Each row comes from the steps of one walk. Every step used is in the known rows, and no mark comes twice. Write the walk behind each row, first mark first.
In the rows, 128 means zero.
Known rows:
vutak/nere: [135 108 148 126  96 125 133 112 120 115  89 132 156 111 114 164 139 130
 159 144 132 151  60 148 155 153 105 159 138 113 130 144 113 115 121 106
  89 122]
nere/dupus/nufa/nalu/mifen: [154 121  96 102 123 156 145 137  90 104 162 115 129 172 176  98 153  90
 127  98 148  70 150 118 128 166 170 107 156 133 142  81 137 117 159 182
  89 151]
movimos/rikag/nalu: [148 125 142 132 115 126 148 128 129 127 102 164  94 107 128 131 168 136
 128 150 141 178 145 119 133 109 144 166 151  72 135 152 155 103 118 111
 105 115]
movimos/rikag: [132 150 146 132 134 119 133 136 140 148 113 163 103 109 133 140 142 163
 134 147 117 174 144 120 163 135 113 188 136 107 118 156 145 130 105 115
  88 105]
bavi/rikag/nalu/nufa/mifen: [ 98 140 143 140 162 124 126 135 132 120 185 111 139 134 153 100  98  99
 108 147 102 142 110 146 118  97 139  95 139 135 139 115 138  99 110 175
 147 149]
dupus/mifen/nufa/nalu: [151 147 118 114 171 158 112 133 122  94 126 145 140 117 152 170 115 159
 123 112 112 128 158 130 118 132 132  88  92 156 132 117 124 154 130  79
 102 138]
mifen/nufa/nalu: [158 123 118 105 152 154 106 162 127 103 105 162 126 133 152 172 126 178
 158 123 133 143 126 122 102 128 131 123 107 125 124 125 101 163 120  97
  95 134]
vugot/nufa/nalu/mifen: [137 147 114 137 165 170 158 134 111 120 138 120 131 152 122 159 134 129
 129 113 120 115 122 105  87 187 132 137 130 160 107 122 118 134 115 137
 122 170]
mifen/nufa/nalu/rikag/movimos: [130 104 119 110 182 137 145 140 114  66 120 177 118 187 138 140 123 186
 150  86 157 145  90 109 101  71 168 152 115 116 169 140 145 186 150 110
 110 118]
vugot/nufa/nalu/dupus/nere: [123 178 107 156 145 160 172 144 120 109 152 121 155 152 125 166 162 136
  83 121 100 141 103  97  93 139 141 162 130 159  93 112 119 159  97 122
 123 183]
bavi/rikag/movimos/nufa/mifen/dupus/nere: [128  98 121 160 148 130 104 198 148 131 187  60 129 153 106  92 137 158
  88 144  83 113 137 140  99  56 121 144 119 126 113  85 148 111  84 150
 204  84]
dupus/vutak: [ 95 121 123 110 119 121 123 121 104 167 109 170 135 112 148 155 152 132
 116 125 115 125 122 114 165 143 125 131  88 102 126 146 108 149 136 163
 137 114]
nalu/rikag: [102 146 138 121 120 106 155 130 110 120 122 160 114 158 117 141 114 133
 122 102 138 167 113 125 178 129 154 160 138 115 143 178 133 164 156 133
  84 114]
bavi/rikag/movimos/nufa: [121  69 159 131 163 143 145 144 133 159 176 119 106 150 149 133 115 179
 134 157  96 161  95 123 125 121 138 181 129 109 153 138 161 108  88 147
 144  73]
vugot/nufa/mifen/nalu/bavi/rikag: [ 89 135 101 174 185 131  87 135 205 179 146  78  88 142 139 134  87 140
 123 167 104 130 132 106 106 139  42 122 138 174  63 134 125 127  85 125
 208 149]
nalu/bavi/rikag/movimos/nufa/vugot: [110  60 150 105 176  95 138 154 140 183 197  99 108 137 140 101  96 162
 162 165 116 156 124 122  81  81 129 146 120 102 136 153 186  91  89 166
 178 127]
vutak/dupus/mifen: [143 127 157 127 139 118 146  78 131 142 145 133 135 100  97 149 128 108
 103 131  97 162 126 135 168 164 113 119 100 144 116 129 125 115 138  96
  85 116]
vutak/nere/dupus/mifen: [116 112 117 114  78 129 149  92 129 126 110 125 160 105 132 157 136 110
 158 128 141 114  96 136 177 160 131 137 160 132 156 134 133  74 153 105
  76 144]
dupus/mifen/nalu/rikag/movimos/nufa/vugot: [106 156 156 123 172 122 159 143 117 144 161 142 117 136  75  81  74 142
 113 103 136 117 171 115  98  98 163 141 124 146 155 165 167 120 151 127
 180  76]
bavi/rikag: [119 104 163 125 127 130 119 143 134 160 124 125 107 134 169 161 121 141
 128 156 104 158 113 132 159 142 104 148 126 125 119 114 137 115 102 140
 115 117]
movimos/nufa: [132 131 126 125 133 136 151 152 130 145 155 138 109 121 108 144 112 158
 138 140  99 166 126 127 145 164 155 162 125 108 136 185 118 134 115 120
 103  88]
vutak/nere/dupus/mifen/nufa: [127 117 117 113  81 126 124  94 153 107  75 145 130 111 133 181 124 158
 169 127 148 115 125 149 145 132 140 120 152 141 164 127 131 100 158  68
  82 122]
vutak/dupus/mifen/nalu/nufa/vugot: [138 183 200 129 161  99 106  82 122 160 162 137 149  72  89  91  74  98
 123 137 124 112 162 129 113 145 104 101 101 188 111 110 109 107 142 127
 133 145]
vutak/dupus/mifen/nufa: [156 130 159 130 139 111 128  82 156 121 114 157 102  96  99 173 110 154
 116 129 104 157 153 141 134 131 122 101  92 151 129 119 127 138 141  50
  87  96]
vutak/nere/dupus/mifen/nalu: [127 136 120 127  80 154 114  86 136 143  83 120 154 105 131 142 120 111
 159 139 161  96 111 123 157 172 108 130 164 153 132 118 113  77 155  94
 124 141]
dupus/nufa/nalu: [154 111 124 107 162 155 121 135  96  89 153 122 132 152 167 118 143 122
 104 108 129 109 117 130 133 157 126 127 120 112 130 105 104 161 114 149
  99 113]
bavi/rikag/movimos: [118  51 155 126 143 125 131 130 127 146 136 122 114 153 179 136 128 155
 149 158 110 151  87 123 138 117 107 162 129 114 155 111 153 115  95 151
 134 110]
dupus/nere: [138 127 121 126  90 104 125 151 103 129 134 132 140 144 125 147 155 122
  88 134 102 144 131 122 163 136 105 147 130 131 123 117 107 145 127 142
 110 128]
dupus/nufa/mifen/nalu: [140 153  96 146 147 137  93 142 149 116 135 105 112 138 130  76 113 114
  98 126 117  79 170 133 128 158  83  95 127 150 111 107  96 163 111 134
 161  79]
bavi/rikag/nalu/dupus/nufa/mifen: [118 152 125 149 137 138 154 128 139  94 163  94 116 139 164  85 136  84
  75 136 101 126 152 166 102  90 152  77 140 127 130 105 173 123  93 145
 166 128]
nalu/mifen/dupus: [153 126 126 145  78 113 109 133 111 111  97 108 128 106 114 122 121 105
 156 116 118 117 191 155 140 146 134  91 105 123 128 134 131 130 149 135
 134 167]
bavi/rikag/nalu/mifen/nufa/vugot: [149 109 172 106  95 116 124 169 122 133  87 143  86 119 129 135 114 125
 140 149 137 119 199 154  48  81 161  68 133 133 134  82 178  75 130 138
 153 149]
vugot/nufa: [108 101 125 143 128 136 154 123 141 140 106 140  94 131 119 185 121 156
 141 131 113 150 109 111 132 182 118 170 135 130 133 171 103 146 105 112
 105 117]
vutak/nere/dupus: [121  92 119 103  65 132 143 120 127 136  90 142 146 127 130 157 156 126
 193 140 161 135  57 125 160 155 141 171 172 105 151 139 124  86 142 119
  67 135]
rikag/nalu/nufa: [135 118 147 124 116 114 139 102  93  99 149 148 135 118 148 120 117 105
 133 122 129 153 113 143 131 130 168 118 135 105 175 167 115 122 149 151
 108 150]
vugot/nufa/mifen/dupus: [107 114  90 160 128 140 111 155 181 114 101  97 112 114  85 148 116 142
 152 124 115 123 145 125 111 152 112 128 119 142 111 160 102 143  97 104
 147 131]
nufa/nalu: [149 126 118 105 158 159 127 154 105 124 138 144 156 136 148 143 140 130
 148 126 131 147  96 112 136 158 128 133 119 116 113 125 103 141 112 134
  92 155]
mifen/nalu/dupus: [138 189 123 152 106 141 131 116 133 131 100 150 133 105 136 127 114 120
 155 145 118 149 144 127 139 155 121 127 123 151 119 154 123 148 129 104
 146 162]
movimos/rikag/bavi: [140 143 122 144 146 118 150 120 157 165 130 142 104 102 145  98 122 149
 128 155 133 168 129 115 155 111 101 162 172 111 146 162 144 129  80 114
  72  97]
vutak/dupus/mifen/nalu/rikag: [128 184 173 145 150 117 130  68 125 146 125 141 117 131  74 122 104 113
  78 111 132 155 130 122 166 141 117 132 114 160 100 133 128 147 176  91
 116 107]

Write each row's walk:
[138 252  87 169 136 143 139 179 153 138 180 113 153 126  74  88 120 127
  73 144  79 129 169 129 104 116 133 127 128 178  81 137 124 143 111 114
 189 126]	movimos/nufa/mifen/nalu/dupus/nere
[115 128  85 172 112 123 107 174 162 112 113  85 124 136  79 142 143 130
  90 123 104 103 157 124 110 126  97 138 132 148  93 116  89 147 102 119
 161 132]	vugot/nufa/mifen/dupus/nere
[108  96 150 133  77 115  80 102 117 137  55 126 167  80 114 152 169 133
 144 130 150 104  89 153 145 114 116 136  92  84 124 127  95 132 138 124
 151 124]	mifen/dupus/vutak/nere
[141 175 158 119 191 128 139  95 131  95 141 167 127 145  89 162 115 153
  89  83 141 159 120 125 119 101 159 116  95 155 111 108 139 165 166  62
  74 118]	vutak/dupus/mifen/nufa/nalu/rikag
[144 147 113 114 186 141 147 143 132 107 126 160 120 166 136 121  96 166
 126 101 173 146  91 122 114  71 152 110 145 138 155 148 127 189 126 103
  70 124]	mifen/nufa/nalu/rikag/bavi
[122 126  57 133 113 114  86 107 164 115 136  82 135 141 137  73 129 101
 151 133 163  68 108 133 131 132  79 108 171 135 116 119 122 115 149 124
 157 140]	vutak/nere/dupus/nufa/mifen/nalu/bavi
[117 114 182 132 136 119 128 103 110 125 160 130 118 131 173 124 105 115
 115 150 115 163 106 143 130 110 146 124 141 112 156 125 132 105 127 170
 125 145]	bavi/rikag/nalu/nufa
[ 77 117 113 163 121 141 100 119 167 133  69 104 155  92  72 157 152 140
 133 123 134  82  90 137 102 125  98 143 100 123  97 134  89 133 104 118
 188 120]	vugot/nufa/mifen/dupus/vutak/nere
[161 156 109 115 148 152 137 148  90 115 148 127 166 140 139 127 135 104
 142 117 120 116 133 118 122 161 141 100 121 148 112 110 131 123 132 151
 107 179]	nufa/nalu/mifen
[127 170 165 115 131 103  89 141 120 154 131 150 139  96 125  93  75 119
 164 140 138 105 155 128 105 144 113 127 128 160 131 138  96 126 132 164
 147 147]	mifen/nalu/nufa/vugot
[129  76 163 121 111 136 136 138 117 138 113 125 105 132 161 148 147 114
 122 159 128 171 112 132 130 119 138 127 140  92 128 117 142  86 112 144
 134 132]	bavi/rikag/nalu
[150 110 120 136  64 104  90 158 113 114  98 109 137 122 114 133 154 122
 104 125 114 130 158 134 155 113 109 133 113 106 115 112  97 144 129 127
 134 145]	mifen/dupus/nere
[ 97 117 149 123 105 124 119  96 106 153  88 150 166 100 123 165 171 134
 129 132 137 118  60 134 152 140 108 151 103  98 123 134 103 129 130 143
 132 113]	dupus/vutak/nere
[157  93 188 101 125  94 136 124 120 137 137 133 111 109  86 104 139 106
 109 129 130 120 135 135 104 141 119 128 120 116 120 100 122 124 113 130
  91  80]	vutak/dupus/nufa/vugot
[132 237  78 165 111 133 122 162 143 128 140 114 164 129 109  93 131 102
  89 142  94 118 164 124 124 111 100 107 124 187  82 110 118 150 118 125
 186 164]	nufa/mifen/nalu/dupus/nere
[118 136  71 128 108 113 109  90 142 162 139 116 117 120 166 118 105 100
 153 132 141 118 181  98 169 154 105  88 134 142 123 161 132 105 172 123
 151 185]	nere/dupus/mifen/nalu/bavi
[175 125 150 158  87 117 118 109 109  75  87 105  78 106 124  73 167 101
  97 114 144 113 237 168 109  87 159 109 143  73 142 107 174 117 141 128
 149 114]	movimos/rikag/nalu/mifen/dupus/nufa
[136 202  77 174 154 144 151 162 142 121 190  99 160 150  88  67 132 135
  98 138  80 120 143 121  83  93 138 138 125 171 115 133 146 141 104 127
 218 115]	rikag/movimos/nufa/mifen/nalu/dupus/nere
[154 116 110 107 108 157 141 118  93  88 143 101 159 159 149 108 166  95
 139  97 171  66  93 139 115 159 152 120 174 134 142  66 139  97 154 154
  86 149]	vutak/nere/dupus/nufa/nalu/mifen
[127 137 163 144 168 114 145  55 119 125 130 142 117 151  87 107 110 121
  99 103 141 144 115 110 145 118 119 142 116 153 137 128 145 143 168  99
 143  94]	vutak/dupus/mifen/nalu/rikag/movimos
[128 106 116 131 168 173 145 146 130 124 127 131 130 143 132 178 133 155
 141 123 128 142  84  96 105 183 123 168 129 132 110 140  96 145  92 118
 101 145]	vugot/nufa/nalu
[136 111 146  91 112 102 113 173 148 130  82 177 104  99 117 152 104 171
 177 135 135 131 172 137  90 116 133 114 114 126 139 142 126 138 115 107
 105 116]	mifen/nufa/vugot
[107 144 143 132  77 132 164  73  98 121  81 154 181  91 121 144 195  97
 125 129 146 142  71 147 117  95 174 115 113  83 141 148 138 110 142 125
 161 166]	rikag/nalu/dupus/vutak/nere
[120 143 101 118  94 150 119 112 133 160 110 132 117 118 155 136 113 107
 149 131 136 103 172 102 169 175 120 113 149 150 135 130 117  98 162 125
 128 139]	nere/dupus/mifen/nalu
[137 102 144 135  47 120 106  89  83 108  49 117 164  82  94 122 189  78
 130 113 160  89 131 164 104  97 157  81 110  73 134 107 125  87 172 139
 189 165]	rikag/nalu/mifen/dupus/vutak/nere
[150 131 178 104 129  94 125 119 151 144 108 160 114  77  75 155 104 143
 134 132 120 134 177 137  98 118 129  89  91 158 118 110 138 119 128  75
  98 107]	vutak/dupus/mifen/nufa/vugot
[134 136 121 128 125 121 115 108 143 110 103 150 105 102 143 174  95 161
 127 121  98 136 187 146 144 137 129  89  92 148 156 145 129 155 132  81
 103 108]	dupus/mifen/nufa
[128 135  72 126 121 150 105 153 157 126 133 112 101 150 148  74 121 109
 134 128 144  64 157 113 138 157 115 111 166 144 125 108 102 132 134 150
 136  96]	nere/dupus/nufa/mifen/nalu
[102  94 130 121 141 101 169 113 108 105 131 161 124 178 129 124 125 143
 144  95 141 155  92 113 159 104 154 171 133 106 180 175 153 159 154 142
 107 108]	nalu/rikag/movimos
[100 127 100 145 163 115 149 169 146  97 166 107 123 157  61  78 101 154
 142  94 123 135 127 138 117  70 181 150 118 109 155 191 160 149 132 126
 164  81]	nalu/rikag/movimos/nufa/mifen/dupus
[117 154 130 107 169 143 153 153  97 107 142 158 142 174 123 134 128 128
 126  88 148 156  87 110 151 128 160 153 125 117 118 144 123 166 150 139
  86 145]	nufa/nalu/rikag
[156 119 151 129  99  97 130 123 111 146 139 135 139 136  81 148 168 115
  78 143 110 163  98 111 154 133 102 158 120 131  93  93 103 131 127 118
  92 115]	vutak/dupus/nere
[130  56 120 115 201 130 114 124 119 136 187  96 144 168 208 127 132 142
 161 145 125 152  72 107 115  93  93 131 112 110 122 111 163 118  99 155
 162 181]	nufa/nalu/bavi/rikag/movimos
[127 140 139 159 118 103  80 162 123 107 174  71 152 132 125  83 129  91
  67 138 105 117 149 160 108  44 130  88 133 131 118  70 121 106 122 178
 190 164]	bavi/rikag/nalu/nufa/mifen/dupus/nere
[111 152  96 150 168 119  71 146 173 172 155  86 118 132 158 103  88 117
 134 171 111 130 144 126 123 120  44  88 127 156  65 117 132 113 111 139
 201 166]	nufa/mifen/nalu/bavi/rikag
[ 94 129 113 138 104 127  79 129 144 133  78 107 183  81  88 124 159 118
 139 117 133  81  96 156 127 106 103 108  90 108 101 119  98 124 119 127
 176 129]	nufa/mifen/dupus/vutak/nere
[130 128 131 121 205 148 116 158 129 169 216  92 128 146 160 135 109 156
 125 156 109 175  99 120 116 119 125 138 116 108  83 137 150 115  97 139
 143 152]	movimos/nufa/nalu/bavi/rikag
[147  89 121  93 113 162 132 119 102  91 125 114 159 152 165 122 167 122
 144 114 174  90  53 131 133 152 137 155 169 102 144  88 111 108 131 135
  71 117]	vutak/nere/dupus/nufa/nalu
[146  83 156 105  85  94  95 159 118 108  97 102 109  88 123  94 123 118
 141 117 146  89 196 159 112 121 127 101 108  95 140 118 117 143 117 145
 129 108]	mifen/dupus/nufa/vugot
[126 115 184 119 102 120 164 133 114 118 130 115 109 117 159  96 142  90
  96 146 128 128 170 164  74  79 171  90 139 109 146  99 178  99 100 159
 151 136]	bavi/rikag/nalu/dupus/nufa/vugot
[116  80 127  76  85 111 145 160 119 136 128 141  99 130 149 102 131 112
 152 122 153  87 163 116 129 145 158 132 158 109 163 121 137 109 131 175
  89 105]	nere/dupus/nufa/vugot
[150 137 104 155 172  94  86  91 169 131 171  92 114 132 104  68 112  98
  98 141 123 108 139 131 116 132  58  88 116 146  79 122 109 150 125 108
 163 114]	vutak/dupus/nufa/mifen/nalu/bavi
[112 160 115 140 104 137 154  70 141 142 107 125 141 133 115  90  93 103
 129 115 198 103  83 122 168 110 126 123 206 158 166 148 136 101 167 104
  99 129]	vutak/nere/dupus/mifen/nalu/rikag/bavi
[ 85 104 100  96  91 134 136 128 113 192 107 169 126 129 159 157 163 130
 155 124 142 107 117  89 170 147 159 146 129  91 138 143 116 118 162 176
 116 127]	nere/dupus/vutak
[127  85 107 103  88 123 148 125 117 120 130 134  91 151 172 128 146 123
 134 119 141 109 139 121 162 164 152 139 162 103 171 133 124 132 144 158
  77  93]	nere/dupus/nufa
[ 97  87 127 135 202 160 185 118 111  93 138 149 120 201 124 151 130 165
 128  86 154 147  55  82  98 126 155 200 138 121 151 160 137 172 128 136
 117 127]	vugot/nufa/nalu/rikag/movimos
[123 115 100 110  93 126 127 115 149 123 106 164  96 120 156 177 109 159
 161 118 119 120 186 125 150 139 159 103 136 146 166 143 136 126 161  91
  82 123]	nere/dupus/mifen/nufa
[102 198 125 144 111 142 119 102 118 171  91 162 141  95 146 131 142 121
 124 136 115 116 148 111 136 132 122 117  86 138 107 145 115 159 137 138
 194 151]	mifen/nalu/dupus/vutak
